Each row was made from one path, in order. Every step used is in the known rows, and no mark comes twice. Write each row's path.
Known rows
u -> q -> w -> c -> x: [ 5.87  0.16 -1.29 -2.11 -1.41 -2.16 -2.73  1.50  2.57 -3.48  2.95 -1.27
 -3.52  0.00  2.99  1.05  1.34  2.65 -2.23  0.53 -0.20  0.43 -0.26]
f -> q -> n -> e -> w -> c -> x: [-1.06  0.25 -3.53 -1.17 -1.18 -6.37 -8.08 -6.52  1.84 -4.47 -3.06 -4.43
 -1.88 -0.35  1.74 -0.40 -0.78 -0.76 -3.25  1.45 -1.82  2.68  0.55]
c -> w -> e -> n -> q -> x: [-4.04 -0.81 -0.01 -0.35 -0.20 -4.22  0.55 -0.72 -3.26 -3.48  1.17 -0.25
 -1.51  1.34 -0.83 -2.17  1.82  4.76  0.26 -2.26 -1.43  1.03 -1.31]
u -> q -> x: [ 2.32 -0.82 -0.27 -0.99 -1.31 -1.43  0.50  0.03 -2.04 -3.13 -0.22  2.53
 -1.41 -0.37 -0.26 -1.25  0.84  2.31  1.55 -0.03  0.22 -1.32 -0.12]
w -> e -> n -> q -> x: [-3.63 -0.89 -1.92 -1.72 -1.27 -2.84 -1.40 -1.97 -3.62 -3.99  1.18 -0.25
 -0.04 -0.01 -0.35 -1.71  1.88  3.04 -1.46 -0.88 -2.30  1.50  2.51]
f -> q -> n -> e -> w: [-3.08  1.64 -1.33 -0.49 -0.01 -5.38 -5.99 -5.20 -0.70 -2.07 -4.47 -2.44
 -1.74  0.76 -0.91 -1.33  0.58 -0.36 -1.47  1.53 -3.26  0.83  0.57]
u -> q -> w: [ 3.91  1.49  0.70 -1.38 -0.17 -1.19 -0.44  2.60 -0.05 -1.19  1.60  0.64
 -3.41  1.27  0.39  0.12  2.87  2.87 -0.27  0.74 -1.54 -1.41 -0.48]
n -> e: [ 1.08  0.36 -1.43  0.72  0.68 -1.58 -2.23 -2.71  2.82  0.55 -1.57 -1.07
 -0.91 -0.66 -0.43  0.42 -0.67 -0.04  0.44  0.26 -0.20 -0.13  1.73]
f -> c: [-0.25 -0.26  0.46 -1.50  1.53  2.44 -0.57  0.01 -1.21 -1.48  0.60 -0.03
 -0.91 -1.03 -2.33  1.60 -1.38  0.46 -1.78  2.32  0.49  2.35  0.84]
u -> q -> w -> e: [ 1.99  1.38  2.63 -1.66 -2.74 -1.54 -1.82  0.63 -1.33 -1.05  2.68  1.51
 -2.61  2.65 -0.02  1.78  4.17  3.16  0.27  1.50 -3.04 -0.91  1.38]
n -> q: [-0.94 -1.23 -1.16 -0.23 -0.13 -2.16 -1.09  1.00  0.68 -1.36 -0.33 -1.15
 -0.54 -0.31  0.84 -1.23  0.54  0.85 -1.34 -2.22 -0.80  2.17  1.28]
q -> n -> e -> w -> c: [-0.13  1.68 -2.28  1.00 -2.09 -1.04 -5.29 -6.00  1.00 -2.14 -1.75 -3.00
 -2.82  0.11  0.52 -1.74 -0.72  0.18 -5.61  2.59  0.33  2.24  0.03]
e -> w -> c: [ 0.45  0.71 -0.50 -0.10 -2.07  0.61 -2.50 -0.85  0.48 -1.83  0.02 -0.97
 -2.71  1.07  2.09 -0.58 -0.91  0.22 -4.66  2.33 -0.24  1.96 -1.88]
c -> u -> q -> n: [ 0.68  2.52  1.84 -0.91 -0.94  0.00 -0.79 -1.62 -2.47 -3.67 -1.93  1.82
 -0.54 -2.56 -0.94 -0.92  0.70  0.47  2.77 -1.13  0.04 -0.47  1.67]
u -> q: [ 1.96  0.00  1.32 -1.51 -0.52 -0.62  0.10  0.28 -0.46 -1.61  0.53  2.22
 -1.31  0.01  0.62 -0.84  0.94  0.78  1.16 -1.46 -1.23 -0.85  0.90]
u -> q -> n -> e -> w -> c -> x: [ 3.34  1.62 -1.71 -1.05 -2.49 -3.83 -6.78 -5.28  2.24 -4.36 -0.95 -2.58
 -3.14 -1.23  2.34 -1.96  0.60  1.23 -4.65 -0.23 -0.91  1.35  1.77]
w -> c -> u -> q -> n: [ 1.24  1.09  0.73 -0.82 -1.65  0.98 -1.56 -3.10 -1.91 -5.64 -0.61  1.78
 -1.79 -2.84  0.58 -0.53 -0.93 -0.50  1.02  0.22  1.23  1.62  0.83]
e -> n -> q -> x: [-1.63 -0.71 -3.72 -1.51  1.38 -2.48  0.01 -0.16 -2.33 -4.11  0.16 -0.97
 -0.69 -1.56 -0.21 -3.07  0.70  2.81 -2.06 -1.67 -0.73  0.84  0.87]
q -> n -> e: [-0.62  0.97 -1.86  1.01  0.00 -1.83 -2.74 -5.10  0.37 -0.50 -1.66 -2.05
 -0.08 -1.08 -1.54 -1.25  0.25 -0.10 -1.05  0.12  0.58  0.53  1.80]
q -> x: [ 0.45 -0.75 -1.59  0.54 -0.81 -0.67  0.66 -0.15 -1.64 -1.65 -0.59  0.30
 -0.10 -0.19 -0.82 -0.36 -0.34  1.62  0.39  1.43  1.43 -0.59 -0.74]
c -> u -> q: [ 2.36  1.94  2.13 -1.44 -0.03  0.21 -0.26  0.84 -0.11 -2.72 -1.69  2.90
 -1.34 -2.25  0.09  0.79 -0.10  0.48  3.99 -0.74 -0.76 -1.16  1.50]
c -> u: [ 0.46  1.81  0.54  0.05  0.34  0.54 -0.30  0.65  0.28 -0.99 -1.96  0.56
  0.10 -2.26 -0.49  1.83 -1.25 -0.34  2.92  0.45  0.35 -0.14  0.81]

Which path is each row?
[ 0.73  0.41 -4.08 -1.82  1.33 -1.02 -2.03  0.89  0.41 -3.90  3.07 -3.00
 -3.90 -0.28  1.84 -1.43  1.13  2.79 -5.63  0.48 -1.13  3.13 -0.12]
e -> n -> q -> w -> c
[ 0.33  0.43  0.85 -1.16 -1.14 -0.67 -0.67 -2.10 -2.89 -2.61  0.27  1.25
 -0.51 -0.43 -0.28 -2.57  2.09  0.73 -0.22 -1.48 -0.36 -0.11  0.97]
u -> q -> n
[ 1.84  1.62 -0.94 -0.40 -2.55 -1.83 -5.29 -5.72  0.37 -3.99 -1.31 -0.67
 -4.31 -0.08  1.09 -2.54  0.27  1.02 -4.50  1.18 -0.91  1.54  0.94]
u -> q -> n -> e -> w -> c
[ 0.95  2.51 -0.82  0.80 -0.07 -2.26 -3.98 -2.00  2.54  0.55 -2.54 -1.85
 -2.55  0.44  0.15 -0.22  0.00  0.90 -2.50  1.34 -1.71 -0.62  0.67]
n -> e -> w
[-0.62  2.99 -1.01  0.99 -1.15 -2.39 -4.44 -4.46  0.17 -0.38 -2.85 -2.99
 -1.74  0.07 -0.86 -2.07  0.86  0.83 -4.02  1.28 -0.87  0.13  0.82]
q -> n -> e -> w
[ 1.20  1.47 -3.06  0.35 -2.18 -3.28 -6.97 -5.38  2.90 -2.45 -1.41 -5.03
 -1.73 -0.94  1.84 -0.97 -0.60  0.68 -5.79  1.15  0.55  1.92  0.95]
q -> n -> e -> w -> c -> x
[ 2.23  0.35 -4.83 -2.48  1.15 -3.24 -3.51  1.38  2.42 -4.59  3.21 -4.82
 -2.98 -1.13  3.05 -0.71  1.42  2.95 -5.63 -1.01 -1.19  3.14  0.81]
e -> n -> q -> w -> c -> x
[ 1.70 -0.92 -2.73 -0.12 -1.11 -1.59 -2.22  1.92  1.83 -2.86  1.92 -2.84
 -3.88  0.83  2.03 -0.11  0.63  2.42 -4.62  1.04  0.18  3.76 -0.91]
n -> q -> w -> c
[ 4.01  3.21  0.14 -0.77 -1.43 -0.98 -5.04 -2.54  3.02 -4.06 -3.26  1.09
 -5.09 -2.03  1.51  0.76 -1.64  0.61 -0.26  1.64 -1.40  0.84  1.46]
n -> e -> w -> c -> u -> q
[ 2.29  3.36  3.45 -1.66 -2.37 -0.75 -1.84  1.33 -0.98 -2.12  0.70  2.00
 -2.53  0.47 -0.23  3.42  2.56  2.92  3.13  1.68 -2.85 -1.21  2.06]
c -> u -> q -> w -> e
[-0.46  0.29 -0.88 -1.81  1.18 -3.81 -1.80  1.36 -0.73 -1.33 -0.56 -1.27
 -2.03  1.95 -0.29  1.56  1.40  1.06  1.03  2.38 -2.57  0.13 -1.43]
f -> q -> w
[ 1.62  1.22 -2.12  0.72 -1.26 -1.02 -4.70 -3.47  3.29 -1.23 -1.58 -1.84
 -3.71  0.46  1.44 -0.05 -1.71  0.23 -4.29  2.58 -0.58  1.62  0.02]
n -> e -> w -> c
[ 0.72  4.32  2.69 -4.97  1.57  2.17 -2.30  0.35 -3.53 -4.62  2.44  1.75
 -3.31 -1.48 -3.06  3.49  1.76  3.62  0.38  3.42 -3.72  0.64  3.41]
f -> c -> u -> q -> w -> e -> n
[-2.52 -0.01  0.99 -1.77 -1.49 -4.02 -3.15 -0.51 -1.97 -1.05  0.59 -0.32
 -1.38  3.68 -0.57  3.06  2.52  1.45  1.63  3.15 -4.31  0.48  0.08]
f -> q -> w -> e
[-0.67  0.07  0.10 -0.47 -2.62 -2.83 -2.76  1.44 -0.27 -0.69  1.96 -1.85
 -1.92  2.46  0.47  1.23  3.11  3.45 -2.28  0.47 -2.67  1.99  1.65]
n -> q -> w -> e
[ 1.32  4.62  1.40 -1.91  0.50  0.24 -5.30 -3.59 -1.05 -4.58 -3.71 -0.31
 -3.69 -3.31 -2.87  0.45 -0.68  1.57 -1.81  2.56 -1.37  1.50  3.27]
f -> c -> u -> q -> n -> e -> w
[ 4.44  3.60  1.55 -1.29  0.10 -0.38 -0.65  3.30  0.15 -2.08 -0.45  1.33
 -3.24 -1.11  0.07  1.79  1.58  2.50  2.45  1.29 -1.16 -1.58  0.51]
c -> u -> q -> w
[-0.50 -2.15 -2.62  0.26 -1.08 -3.02 -0.37  0.81 -1.07 -2.97 -0.99 -0.73
 -0.72 -0.59  0.09 -1.59  0.11  2.34 -0.96 -0.95  0.47  1.48  0.37]
n -> q -> x
[-4.08 -0.12 -0.46 -2.22 -0.59 -1.95 -2.15 -1.73 -1.92 -2.57  1.88 -0.49
 -0.03  0.25  0.35 -1.08  2.16  1.48 -1.91 -2.22 -3.75  2.15  3.44]
w -> e -> n -> q
[ 1.42  1.05 -0.41 -0.35 -0.60 -2.32 -2.87 -4.85  0.05 -2.14 -1.10  0.41
 -1.36 -1.09 -0.95 -2.17  1.34  0.73  0.18 -1.09 -0.57 -0.39  2.70]
u -> q -> n -> e
[ 1.22  3.24  1.31 -0.93 -2.98  0.49 -3.22 -2.30 -2.27 -5.43 -2.01  0.87
 -3.24 -1.46  1.30 -1.47 -0.26  0.61 -1.82  1.32 -0.19  1.39 -0.15]
e -> w -> c -> u -> q -> n
[ 0.87  2.48 -3.31 -1.78  1.62 -0.54 -2.15  1.69  0.73 -4.83  0.86 -2.38
 -3.72 -2.41  1.29  0.20 -0.20  2.37 -2.63  0.79 -0.86  2.94  0.56]
e -> n -> q -> w -> c -> u
[ 1.97  3.23 -1.14  0.78 -0.82 -0.52 -4.78 -2.94  3.69 -2.24 -3.70 -1.26
 -3.69 -2.05  1.15  1.54 -2.89 -0.04 -1.28  2.92 -0.18  1.35  0.71]
n -> e -> w -> c -> u
[ 2.32  1.55 -0.89 -0.34 -1.02 -0.73 -3.88 -5.70  1.05 -5.13 -2.23  1.04
 -2.61 -3.41 -0.01 -0.11 -1.33 -0.38  1.31  0.46  1.04  1.67  2.51]
w -> c -> u -> q -> n -> e
